Every row comes from one small tree of marks. Brackets hold a mark, then the marks that hang from it, in alphabetical order. Every link used is in the known rows. Which tree was each row made from?
Known rows:
[fifo dorodub kosed sezad]: [ 0.91  2.53 -0.04  2.95 -1.83 -4.89 -3.11 -5.00  2.05  3.77  1.05 -3.43
  1.72  2.21 -0.25  5.31 -4.20 -4.39 -0.45 -0.82 -2.03]
[sezad fifo zaguzo]: [-4.87 -0.82  0.78 -1.37 -1.83 -4.32  1.25 -0.41  6.00  0.39  2.61 -2.61
  2.89  3.14 -0.53  2.92 -1.56 -2.96  4.46 -1.69  2.18]
[fifo dorodub pumi]: [-3.18  3.62  0.08  2.35 -4.02 -3.77 -3.31 -4.80  3.36  5.05  2.22 -0.42
  3.76  0.73 -2.87  6.12 -1.73 -2.84 -0.49 -2.75 -0.53]
[pumi [nirud fifo] zaguzo]: [-2.24 -0.23  2.63 -2.98  0.29 -3.87  0.85  0.10  2.77  2.82  3.05 -4.27
  1.13  2.62  1.42  3.04 -3.66 -3.41  3.33 -0.51  3.44]
[pumi [zaguzo dorodub]]: [-2.56  0.53 -0.32  1.41 -1.42 -1.06  1.10 -0.39  1.22  2.51  2.70 -3.01
  1.13  3.35 -1.67  3.27 -2.68 -2.95  0.11 -2.27  0.10]
[kosed [zaguzo dorodub]]: [-1.69  1.15 -1.03  1.13 -3.07 -1.83  1.09 -0.31  1.59  2.47  3.79 -1.34
  1.44  3.25  0.34  2.82 -2.15 -2.01  2.36 -1.61 -0.70]
[fifo [kosed [zaguzo dorodub]] [pumi nirud]]: [-1.45  2.60  2.15 -0.25 -2.96 -3.66 -3.48 -1.04  2.17  4.31  3.11 -3.03
  0.45  1.16  1.46 -0.21 -3.73 -1.03  1.24  0.18 -0.73]
[dorodub [zaguzo kosed]]: [-3.48  0.75  1.82  0.26 -1.68 -1.08 -0.11 -2.28  3.07  0.09  4.80 -2.87
  0.36  3.08  1.61  5.79 -1.17  0.17  2.65 -0.83 -1.30]
[nirud [fifo dorodub] [zaguzo kosed]]: [-1.98 -0.39  2.70  1.10 -2.87 -0.18  0.32  0.51  4.60  2.81  1.98 -2.00
  0.14  4.34  0.10  4.33 -0.08 -2.46  2.69 -3.24  0.05]
[fifo dorodub kosed pumi [sezad zaguzo]]: [-2.46  3.21  1.82  0.74 -3.20 -6.99 -4.33 -5.27  3.89  3.80  0.87 -4.62
  2.47  2.59 -2.37  2.50 -2.01 -2.72 -0.50  0.46 -2.35]
[fifo [dorodub zaguzo]]: [-3.04  2.02  0.61  1.48 -3.30 -3.81 -1.90 -3.69  1.55  2.43  3.67 -1.68
  1.47  3.36 -1.04  6.72 -0.16 -2.88  2.15 -1.73 -1.21]
[kosed zaguzo]: [-3.25 -0.01  0.07 -0.25 -3.44 -4.15  1.19 -1.93  2.36  1.57  4.56 -1.90
  2.39  2.82  0.90  4.13 -2.39 -0.31  3.44 -0.11  0.12]
[sezad fifo [zaguzo dorodub kosed]]: [-2.71 -0.23  1.35  0.57 -0.40  0.90  1.76  2.22  5.63  0.10  1.91 -2.19
  0.29  3.75  0.40  1.88 -1.18 -3.59  2.37 -2.94 -0.26]
[zaguzo dorodub kosed]: [-0.46  2.09 -0.52  3.44 -1.13  2.04  0.74 -0.33  3.11  2.61  2.55 -1.23
  0.70  2.05  0.90  4.80 -3.47 -3.09  0.35 -3.07 -0.96]
[sezad fifo]: [-3.24 -0.11  0.10  0.07 -1.27 -2.79  0.25 -1.94  4.52  1.62  2.47 -1.25
  3.05  1.49  0.26  4.67 -2.71 -3.57  3.10 -2.88  1.98]
[zaguzo dorodub]: [-1.18  2.39 -1.84  2.96 -2.36 -0.65 -0.38 -1.48  2.15  3.71  2.06 -1.48
  2.31  1.58 -0.62  4.34 -2.98 -4.57  1.55 -3.35  0.83]
[fifo kosed [pumi nirud zaguzo] sezad]: [-2.34  1.85  3.02 -2.60 -0.07 -6.47 -5.16 -4.24  1.17  3.69  3.17 -6.09
  1.39  1.88 -0.12  1.50 -5.88 -0.81 -0.92  2.05 -0.21]
[fifo kosed [pumi nirud] sezad]: [-1.16  3.80  1.42 -1.09 -0.56 -6.22 -6.28 -5.52  2.19  5.09  2.58 -4.71
  2.73  0.24  1.01  2.69 -6.21 -2.42  0.75  1.13  0.36]
[nirud [fifo dorodub kosed pumi]]: [-1.58  1.99  3.03  2.13 -3.99 -3.79 -2.00 -3.88  5.31  4.70  0.50 -3.00
  1.55 -0.27 -0.77  2.97 -1.62 -3.49  0.36 -2.95 -0.59]
[zaguzo kosed]: [-1.89  1.31  0.71  2.35 -1.61 -0.21  1.17 -1.89  4.09  1.77  3.15 -1.55
  1.57  1.25  1.56  6.43 -3.87 -1.23  1.57 -1.76 -0.03]
[nirud fifo [zaguzo kosed]]: [-3.19 -1.17  2.54 -0.45 -2.63  0.08  1.26  0.78  5.25  1.92  3.17 -3.01
  0.55  3.57  1.07  3.25 -1.13 -1.11  4.38 -2.51  1.54]

Which tree is each row?
[-0.76  2.36 -0.63  0.83 -0.23 -0.56 -0.49 -1.04  2.52  1.73  2.29 -3.92
  1.40  4.63  0.22  3.02 -2.68 -3.98  0.88 -0.80 -2.09]	[fifo [sezad [zaguzo dorodub kosed]]]
[-1.92  3.30  0.89  0.43 -2.42 -4.31 -3.65 -3.52  3.53  3.62  1.45 -5.78
  2.25  2.05 -1.69 -0.03 -3.10 -3.09 -0.23  0.08 -1.62]	[fifo kosed pumi [sezad [zaguzo dorodub]]]
[-3.37  2.86  1.68 -2.90 -0.72 -2.83 -6.67 -2.74  2.07  4.56  4.38 -3.06
  2.27  3.84  0.40  3.08 -3.78 -0.44  1.21  0.65  0.35]	[fifo [pumi [nirud [zaguzo kosed]]] sezad]
[-5.20 -0.13  2.77 -2.00 -2.30 -3.59  0.03 -2.21  3.98  3.04  2.56 -4.14
  2.77  1.10 -1.96  2.26 -1.51 -1.04  1.54 -2.02  1.54]	[nirud [fifo [pumi zaguzo]]]
[-5.28 -0.04  2.64 -3.93 -0.02 -4.50 -2.95 -1.48  3.27  2.90  3.26 -2.64
  2.33  1.91 -0.84  2.11 -3.34 -1.78  1.41 -1.02  2.42]	[sezad [fifo [pumi nirud zaguzo]]]
[-4.13  1.38  1.23 -2.12 -1.86 -1.56 -5.64  0.36  3.58  5.07  2.98 -0.92
  2.24  3.11 -1.24  0.10 -1.87 -3.65  2.99 -3.18  2.68]	[sezad [fifo [pumi [nirud [zaguzo dorodub]]]]]
[-3.93  1.90  0.65  0.94 -2.96 -3.49 -3.49 -3.26  4.52  4.06  1.31  0.39
  3.47  1.16 -2.75  4.74 -1.18 -3.96  0.10 -4.15  0.19]	[sezad [fifo dorodub pumi]]
[-1.53  1.49  1.21  0.68 -1.00  1.33 -1.86  1.99  2.21  3.80  3.40 -1.55
 -0.27  4.30  1.68  3.08 -3.24 -2.70  2.49 -1.41  1.02]	[pumi [nirud [zaguzo dorodub kosed]]]
[-4.18 -0.62  4.73 -2.86  0.02 -5.18 -2.98 -1.04  4.62  2.27  2.53 -4.18
  0.61  1.10  0.49  0.67 -4.26 -1.20  0.92 -0.31  1.38]	[sezad [fifo kosed [pumi nirud zaguzo]]]
[-2.34  1.67  0.80  1.81 -1.40  0.57  2.07  0.88  4.27  1.21  2.53 -2.88
  0.56  3.42  0.44  3.27 -1.96 -2.72  1.50 -1.60 -0.91]	[sezad [zaguzo dorodub kosed]]
[-0.98  0.03  1.85  2.83 -2.03 -3.47 -0.83 -2.01  5.18  2.15  0.63 -1.53
  0.73  1.24 -0.03  4.05 -2.59 -4.19  1.10 -3.29 -0.42]	[sezad [fifo dorodub kosed]]
[-2.93  1.62  4.27  0.51 -4.01 -4.57 -3.50 -3.98  4.42  3.25  2.10 -4.06
  0.47  1.02 -0.79  2.41  0.58 -2.15  1.76 -2.05 -1.52]	[nirud [fifo [dorodub zaguzo] kosed pumi]]
[-2.56  0.06  4.65  0.58 -3.04 -4.47 -0.99 -2.41  4.46  3.32  0.79 -4.55
  0.22  1.22 -2.01  1.91 -1.25 -2.16 -0.84 -2.11 -0.99]	[nirud [fifo dorodub kosed [pumi zaguzo]]]
[-3.60  0.62  2.51  0.17 -2.50 -2.70 -1.60 -0.46  6.47  2.16  1.05 -3.70
  1.28  1.60 -1.47 -1.26 -1.35 -3.05  1.46 -2.73 -0.33]	[sezad [fifo kosed pumi] [zaguzo dorodub]]
[-3.86  0.95  2.37 -0.21 -4.58 -5.53 -1.23 -3.30  4.02  2.25  3.98 -3.42
  1.89  0.46  0.32  1.51 -2.54  1.91  1.51  0.23 -1.57]	[fifo [kosed zaguzo] pumi]
[-2.82 -0.02  0.33 -2.00 -2.00 -3.69 -2.04 -2.05  2.65  3.68  3.25 -4.55
  3.06  4.27 -0.40  2.47 -1.91 -3.18  4.51 -1.61  2.32]	[nirud [fifo sezad] zaguzo]
[-2.91 -0.07  2.42  1.05 -1.20 -1.73  1.35  0.53  6.10  0.44  1.34 -1.50
  0.72  3.98 -0.06  4.57 -0.29 -3.31  1.44 -2.58 -0.64]	[sezad [fifo dorodub] [zaguzo kosed]]
[-1.51 -1.26  2.97 -0.51 -3.29 -4.41  2.35 -0.65  4.67  1.27  2.95 -4.68
  0.26  1.76  2.74  0.95 -2.29 -0.71  4.10 -0.56  0.03]	[nirud [fifo [kosed zaguzo]]]
[-1.22  5.17 -0.13 -0.28 -1.35 -5.71 -7.47 -5.57  0.48  6.45  2.29 -1.73
  4.03  2.04 -1.22  5.57 -3.95 -5.11 -0.59 -0.48 -0.47]	[fifo dorodub [pumi nirud] sezad]
[-4.13  1.19  1.23 -0.48 -4.31 -0.78 -2.57 -0.38  4.04  5.18  2.53 -2.71
  2.38  2.57 -2.46  0.40  0.05 -3.15  2.93 -4.06  1.72]	[nirud [fifo pumi] [zaguzo dorodub]]
[-0.64  1.15  1.73  0.05  1.25  0.83  0.20  1.60  1.15  2.35  3.09 -2.90
 -1.02  3.40  1.69  3.41 -4.28 -2.53 -0.36 -1.00 -0.32]	[pumi nirud [zaguzo dorodub kosed]]
[-4.47  2.00  2.40 -2.19 -1.92 -5.84 -3.84 -1.31  4.75  3.65  1.59 -1.26
  2.97  2.60 -1.50  2.85 -0.97 -4.50  2.31 -1.45  1.42]	[sezad [fifo dorodub [pumi nirud]] zaguzo]
[-2.35  0.28  2.62 -1.32  0.71 -1.43  0.74 -0.03  2.41  1.42  3.81 -3.01
 -0.17  3.12  2.07  4.81 -4.79 -0.71  0.81  0.54  0.52]	[pumi nirud [zaguzo kosed]]
[-4.00  1.58  3.51 -1.29 -3.71 -5.17 -4.95 -2.31  3.93  4.75  3.56 -3.51
  1.45  1.37  0.31  1.24 -3.95  0.04  2.96  0.30  2.27]	[fifo kosed [pumi [nirud zaguzo]]]
[-2.82  3.08  1.36 -1.54 -2.47 -5.10 -6.04 -5.69  1.39  4.01  2.79 -3.77
  2.94  3.39 -1.86  4.05  0.92 -3.86  1.24 -1.78 -1.73]	[nirud [fifo [dorodub zaguzo] pumi sezad]]
[-3.24  0.64  3.99  1.04 -5.44 -3.89 -3.02 -1.98  5.57  5.01  1.15 -3.54
  0.84  2.07 -1.83  1.24 -0.33 -1.93  1.89 -2.77  0.05]	[nirud [fifo dorodub kosed pumi] zaguzo]
